Each row was made from one small tree. The marks that hang from a mark follow it in brackets, in the order of their numbers. Every link used is in the known rows. Write each row's tree.
Known rows
z765{z294 z348{z697{z912}}}: .11,.09,.34,.02,.03,.00,.37,-.16,.05,-.11,-.06,-.07,-.03,.25,-.05,-.23,.12,.26,.06,.07,.04,.13,-.07,.11,-.25,-.29,-.15,.10,.07
z431{z912}: -.01,.16,.00,.20,-.02,-.03,.03,-.02,-.07,.03,-.18,-.04,-.05,-.05,.01,.00,-.06,.04,-.01,-.11,-.12,-.01,.01,-.04,.14,-.03,-.05,.03,.05
z387{z697{z348 z912}}: .14,-.06,.23,.06,.05,.12,.09,-.05,.10,.00,.30,-.33,.03,.26,-.14,-.31,-.09,.10,-.03,-.13,.00,-.09,-.02,-.02,-.07,-.26,.15,.01,.20
z663{z222{z424}}: -.02,.03,-.10,.13,-.07,-.17,.02,-.04,-.14,.05,.05,.13,-.06,-.03,-.03,.12,-.01,-.08,-.04,.23,.11,-.19,-.02,-.16,.19,-.05,.04,.04,.05
z387{z697{z348{z765}}}: .05,.06,.22,.01,-.03,.19,.33,.04,.09,-.02,.15,-.13,-.04,.16,-.09,-.36,.04,.12,.01,-.03,-.01,-.04,-.03,.08,-.10,-.17,.19,.02,.17
z431{z912{z697{z348{z765{z294}}}}}: .00,.18,.23,.04,-.08,.22,.24,-.02,-.04,.00,-.38,-.03,-.06,.03,.08,-.20,.14,.27,-.03,.31,.01,.02,-.03,.06,-.02,-.21,-.24,.11,.06
z387{z442 z697}: .09,.08,.14,-.24,-.04,.05,.19,.02,.13,-.04,.29,-.06,-.01,.16,-.04,-.38,.22,-.04,.03,-.16,-.14,-.06,-.02,.00,.02,-.04,.28,-.08,.26
z697{z348{z765} z912}: .10,.05,.22,.02,.09,.12,.20,-.08,.01,-.04,-.03,-.20,-.02,.17,-.14,-.35,-.06,.17,-.01,.00,.12,.02,-.06,.00,-.12,-.29,-.05,.12,.05
z442{z387{z697{z348 z912}}}: .18,-.02,.37,.01,.02,.12,.20,-.04,.24,-.02,.35,-.41,.04,.25,-.09,-.55,-.04,.17,-.05,-.19,.00,-.16,-.03,-.01,-.10,-.25,-.03,-.01,.30
z442{z387{z697{z348{z765} z912}}}: .17,.04,.47,.00,.04,.15,.44,-.05,.20,-.04,.20,-.33,.00,.25,-.07,-.72,.04,.20,-.01,-.14,.05,-.09,-.07,.03,-.14,-.32,-.01,.04,.30
z222{z424{z881 z912} z663 z697}: -.06,-.12,-.26,.42,-.21,-.23,-.10,-.15,.09,.21,-.03,.18,.07,-.06,-.61,-.13,-.28,-.28,-.04,.10,.06,-.32,-.05,-.12,.29,-.10,-.42,.13,.08
z348{z765}: -.02,.07,.09,.00,.01,.03,.24,-.02,-.02,-.02,-.15,.08,-.05,-.01,.01,-.17,.10,.03,.03,.04,.03,.08,-.05,.04,-.06,-.08,.01,.05,.01
z294{z765{z348{z697{z912}}}}: .10,.07,.36,.02,.09,-.03,.38,-.14,.10,-.12,-.03,-.05,-.03,.23,.02,-.31,.11,.26,.07,.08,.04,.05,-.08,.09,-.22,-.35,-.20,.12,.01
z442{z387{z697}}: .07,.00,.23,-.05,-.05,.04,.22,.02,.19,-.01,.25,-.13,.03,.07,.03,-.34,.11,.03,.00,-.13,-.06,-.09,-.01,.03,-.03,-.02,.04,-.08,.25
z348{z697}: .01,.08,.14,-.15,-.05,-.01,.21,-.01,.05,.03,-.02,.10,.01,.01,-.04,-.10,.05,-.01,.06,-.06,-.09,-.09,.00,.02,-.01,-.08,.00,.01,.07
z294{z765{z348}}: .02,.04,.14,.10,.06,.03,.20,.00,.06,-.16,-.03,-.01,-.08,.15,.07,-.08,.12,.26,.03,.19,.07,.14,-.06,.12,-.19,-.11,-.18,.05,-.09
z663{z222{z697{z348 z912}}}: .10,.08,.03,.18,-.08,.03,.02,-.10,.08,.04,.32,-.05,-.02,.16,-.29,.00,-.17,.07,-.05,.12,.14,-.39,.04,-.09,.18,-.34,-.17,.16,.06
z387{z697{z912}}: .10,-.07,.18,.10,.04,.02,.10,-.10,.07,.02,.22,-.19,.04,.16,-.03,-.24,.03,-.03,.01,-.12,-.03,.01,-.03,-.03,.00,-.19,.18,-.02,.20
z222{z424{z912} z663}: -.08,-.03,-.21,.28,-.11,-.24,-.06,-.09,-.08,.10,-.11,.09,.04,.01,-.21,-.05,-.15,-.16,-.07,.02,.13,-.17,-.08,-.18,.18,-.08,-.07,.09,.07
z663{z222{z424 z697{z348 z912}}}: .11,.04,.01,.19,-.03,-.11,.00,-.12,-.01,.07,.15,-.01,-.04,.17,-.37,-.06,-.25,.04,-.07,.26,.17,-.44,.01,-.16,.20,-.36,-.24,.18,.15
z294{z765}: -.02,.02,.06,.02,.04,.02,.09,.00,.03,-.07,-.05,.06,-.05,.02,.08,.00,.05,.13,.02,.11,.06,.00,-.02,.05,-.10,-.09,-.09,.03,-.05
z912{z697{z348{z765{z294}}}}: .02,.04,.23,-.14,-.06,.26,.22,.00,.02,-.02,-.22,-.01,-.01,.08,.09,-.18,.20,.23,-.02,.40,.13,.06,-.04,.10,-.18,-.17,-.22,.08,.00
z765{z294 z348}: .02,.05,.12,.11,.00,.04,.17,-.03,.02,-.15,-.08,-.04,-.07,.14,.05,-.04,.12,.25,.01,.19,.08,.21,-.05,.14,-.23,-.05,-.11,.04,-.03
z697{z912}: .08,-.04,.09,.04,.07,-.03,-.01,-.11,.00,.00,.01,-.12,.03,.09,-.04,-.11,-.06,.01,-.01,-.03,.05,.03,-.03,-.05,-.01,-.16,-.02,.04,.04
z424{z881{z458} z912{z697{z348}}}: .04,-.35,-.18,.16,-.24,.18,-.22,-.02,.30,.14,.06,-.27,.13,-.01,-.34,-.46,-.14,-.09,-.07,.21,.00,-.06,.05,.05,.08,.11,-.10,.02,-.06
z424{z881 z912{z697}}: -.01,-.27,-.10,.17,-.25,.05,-.17,-.05,.20,.15,-.02,-.08,.12,-.14,-.16,-.20,-.06,-.20,-.04,.16,-.08,.04,.01,.03,.18,.05,-.18,.00,-.01
z765{z294 z348{z697}}: .03,.12,.24,-.03,-.04,.03,.38,-.05,.05,-.11,-.06,.06,-.06,.17,.00,-.13,.17,.26,.06,.11,.00,.10,-.05,.18,-.25,-.12,-.12,.05,.04

Write each row's tree
.03,.10,-.06,.12,-.16,.05,.04,.01,.06,.04,.33,.07,-.05,.07,-.26,.14,-.12,.06,-.04,.16,.10,-.44,.06,-.03,.18,-.18,-.12,.11,.03
z663{z222{z697{z348}}}
.12,.06,.29,.00,.04,-.02,.31,-.15,.06,-.05,.04,-.10,.00,.21,-.05,-.30,.04,.14,.06,-.05,-.03,.05,-.06,.05,-.11,-.26,-.07,.09,.07
z765{z348{z697{z912}}}
.16,.09,.51,.00,.03,.17,.50,-.07,.20,-.10,.12,-.29,-.03,.26,-.04,-.64,.11,.32,-.01,-.02,.11,.00,-.08,.10,-.28,-.35,-.07,.06,.31
z442{z387{z697{z348{z765{z294}} z912}}}
-.01,-.37,-.23,.17,-.24,.06,-.21,-.06,.27,.16,-.04,-.11,.14,-.12,-.26,-.38,-.02,-.20,-.03,.20,-.02,.04,.04,.05,.15,.18,-.06,.00,-.08
z424{z881{z458} z912{z697}}
-.06,-.03,-.04,.15,-.16,-.01,.10,-.05,-.04,.15,-.23,.04,.05,.05,-.17,-.31,-.01,-.06,-.08,.31,.19,-.20,-.10,-.15,.15,-.23,-.20,.16,.07
z222{z424{z912{z697{z348{z765}}}} z663}
.02,.07,.09,.06,-.09,.17,-.04,.02,-.01,.08,-.17,-.15,.02,.01,.04,-.07,-.01,.11,-.07,.15,-.10,-.13,.03,-.05,.17,-.11,-.19,.04,.03
z431{z912{z697{z348}}}
.08,-.09,-.01,.22,-.03,-.06,-.06,-.22,.02,.17,.07,-.07,.05,.17,-.63,-.25,-.33,-.12,-.05,.17,.13,-.41,-.07,-.18,.13,-.30,-.53,.18,.05
z222{z424{z881} z663 z697{z348 z912}}
.10,.09,.28,.02,.08,.14,.27,-.11,.01,-.09,-.12,-.16,-.07,.21,-.08,-.30,-.01,.29,-.01,.13,.19,.10,-.08,.07,-.26,-.32,-.11,.14,.07
z697{z348{z765{z294}} z912}
.01,-.28,-.10,.14,-.23,.22,.01,-.03,.27,.13,-.09,-.19,.09,-.02,-.35,-.61,-.04,-.05,-.04,.24,.04,.02,.01,.09,.04,.03,-.06,.08,-.05
z424{z881{z458} z912{z697{z348{z765}}}}
.02,-.01,.18,-.17,-.06,.24,.17,.02,.04,.04,-.15,-.03,.02,.05,.05,-.23,.12,.11,-.02,.29,.04,-.01,-.02,.04,-.03,-.15,-.14,.07,.00
z912{z697{z348{z765}}}
-.08,-.24,-.19,.25,-.24,-.11,-.17,-.14,.03,.24,-.12,.06,.13,-.10,-.27,-.18,-.09,-.34,-.07,.30,.06,-.14,-.08,-.17,.28,-.02,-.30,.06,.01
z222{z424{z881 z912{z697}} z663}
.09,.14,.12,.18,-.06,.05,.26,-.12,.05,.03,.18,.03,-.07,.15,-.26,-.16,-.08,.11,-.02,.14,.17,-.32,.00,-.05,.12,-.41,-.16,.21,.07
z663{z222{z697{z348{z765} z912}}}
-.03,.02,-.18,.31,-.15,-.17,-.08,-.04,.05,.13,.00,.08,.04,.13,-.49,-.11,-.30,-.05,-.09,.08,.14,-.48,-.03,-.13,.21,-.23,-.33,.17,.15
z222{z424{z912} z663 z697{z348}}
.04,.12,.27,-.03,.01,.01,.42,-.02,.11,-.12,-.04,.07,-.06,.16,.04,-.19,.17,.26,.09,.13,-.01,.02,-.06,.14,-.20,-.19,-.18,.07,-.03
z294{z765{z348{z697}}}
-.04,.21,.08,.08,-.08,.12,.32,-.06,.02,.00,-.09,.19,-.06,.16,-.26,-.06,.04,.18,.00,.19,.23,-.28,-.07,.04,-.09,-.29,-.37,.19,.01
z222{z663 z697{z348{z765{z294}}}}
-.01,.20,.27,-.10,-.04,.05,.51,-.06,.02,-.04,-.21,.22,-.06,.02,.01,-.22,.21,.14,.09,.09,.02,.06,-.05,.13,-.21,-.18,-.03,.08,.09
z348{z697 z765{z294}}
.11,.02,.28,-.04,-.06,.14,.22,.07,.23,-.02,.34,-.28,.02,.17,-.06,-.41,.01,.15,-.04,-.16,-.04,-.21,.00,.05,-.09,-.09,.01,-.06,.25
z442{z387{z697{z348}}}
.19,.13,.36,-.23,.04,.15,.40,-.06,.16,-.07,.24,-.24,-.02,.33,-.14,-.73,.15,.13,.01,-.17,-.02,-.06,-.08,-.01,-.10,-.35,.20,.04,.32
z387{z442 z697{z348{z765} z912}}
.03,.08,-.08,.17,-.12,-.09,.01,-.01,-.01,.08,.15,.12,-.06,.09,-.33,.05,-.17,.03,-.06,.30,.12,-.47,.03,-.11,.20,-.20,-.23,.13,.11
z663{z222{z424 z697{z348}}}
.12,.00,.12,.08,.03,.04,-.02,-.07,.12,.03,.13,-.12,.01,.20,-.30,-.18,-.22,.13,-.03,.03,.05,-.28,.03,-.01,.00,-.30,-.30,.13,.10
z222{z697{z348 z912}}
.01,-.07,-.15,.24,-.18,-.14,-.02,-.12,.03,.15,.12,.20,-.04,-.08,-.44,.04,-.15,-.21,-.01,.32,.03,-.34,.02,-.10,.29,-.07,-.31,.09,.05
z663{z222{z424{z881} z697}}
.13,.08,.19,-.26,-.04,.16,.17,.07,.18,-.05,.37,-.20,-.02,.27,-.14,-.46,.12,.09,-.01,-.17,-.10,-.18,-.01,.01,-.03,-.12,.25,-.05,.26
z387{z442 z697{z348}}
.07,.13,.30,-.10,.04,-.01,.43,-.16,.03,.02,-.13,.05,.00,.08,-.05,-.38,.10,.03,.08,-.08,-.01,.00,-.07,.01,-.07,-.30,.00,.11,.12
z348{z697{z912} z765}
-.07,-.24,-.38,.37,-.18,-.17,-.15,-.15,.06,.17,-.04,-.03,.08,-.03,-.50,-.32,-.19,-.28,-.05,.08,.13,-.14,-.07,-.14,.17,.13,-.05,.07,-.04
z222{z424{z881{z458} z912} z663}
.16,.05,.22,-.21,.04,.01,.17,-.09,.14,-.03,.30,-.18,.02,.23,-.06,-.48,.17,-.04,.02,-.18,-.10,-.02,-.05,-.06,.01,-.20,.25,-.04,.29
z387{z442 z697{z912}}
-.02,-.01,-.03,.23,-.23,-.01,.11,-.03,.00,.11,-.10,.04,-.01,-.01,-.11,-.22,.01,-.01,-.10,.40,.15,-.20,-.03,-.10,.24,-.23,-.06,.14,.11
z663{z222{z424{z912{z697{z348{z765}}}}}}
.14,-.04,.33,.03,.03,.02,.21,-.09,.19,.00,.27,-.26,.06,.13,.01,-.47,.06,.03,.00,-.19,-.03,-.06,-.04,-.03,-.03,-.19,.03,-.04,.28
z442{z387{z697{z912}}}
.05,.15,.37,-.08,.02,.03,.50,-.18,.02,-.05,-.20,.09,-.04,.11,.01,-.32,.15,.16,.08,.04,.06,.09,-.09,.08,-.21,-.32,-.07,.13,.13
z348{z697{z912} z765{z294}}
-.04,.02,-.24,.39,-.23,-.28,-.04,-.06,.05,.11,.06,.23,-.01,-.05,-.33,.04,-.20,-.13,-.06,.19,.08,-.36,.03,-.10,.34,-.15,-.12,.13,.17
z663{z222{z424{z912} z697}}
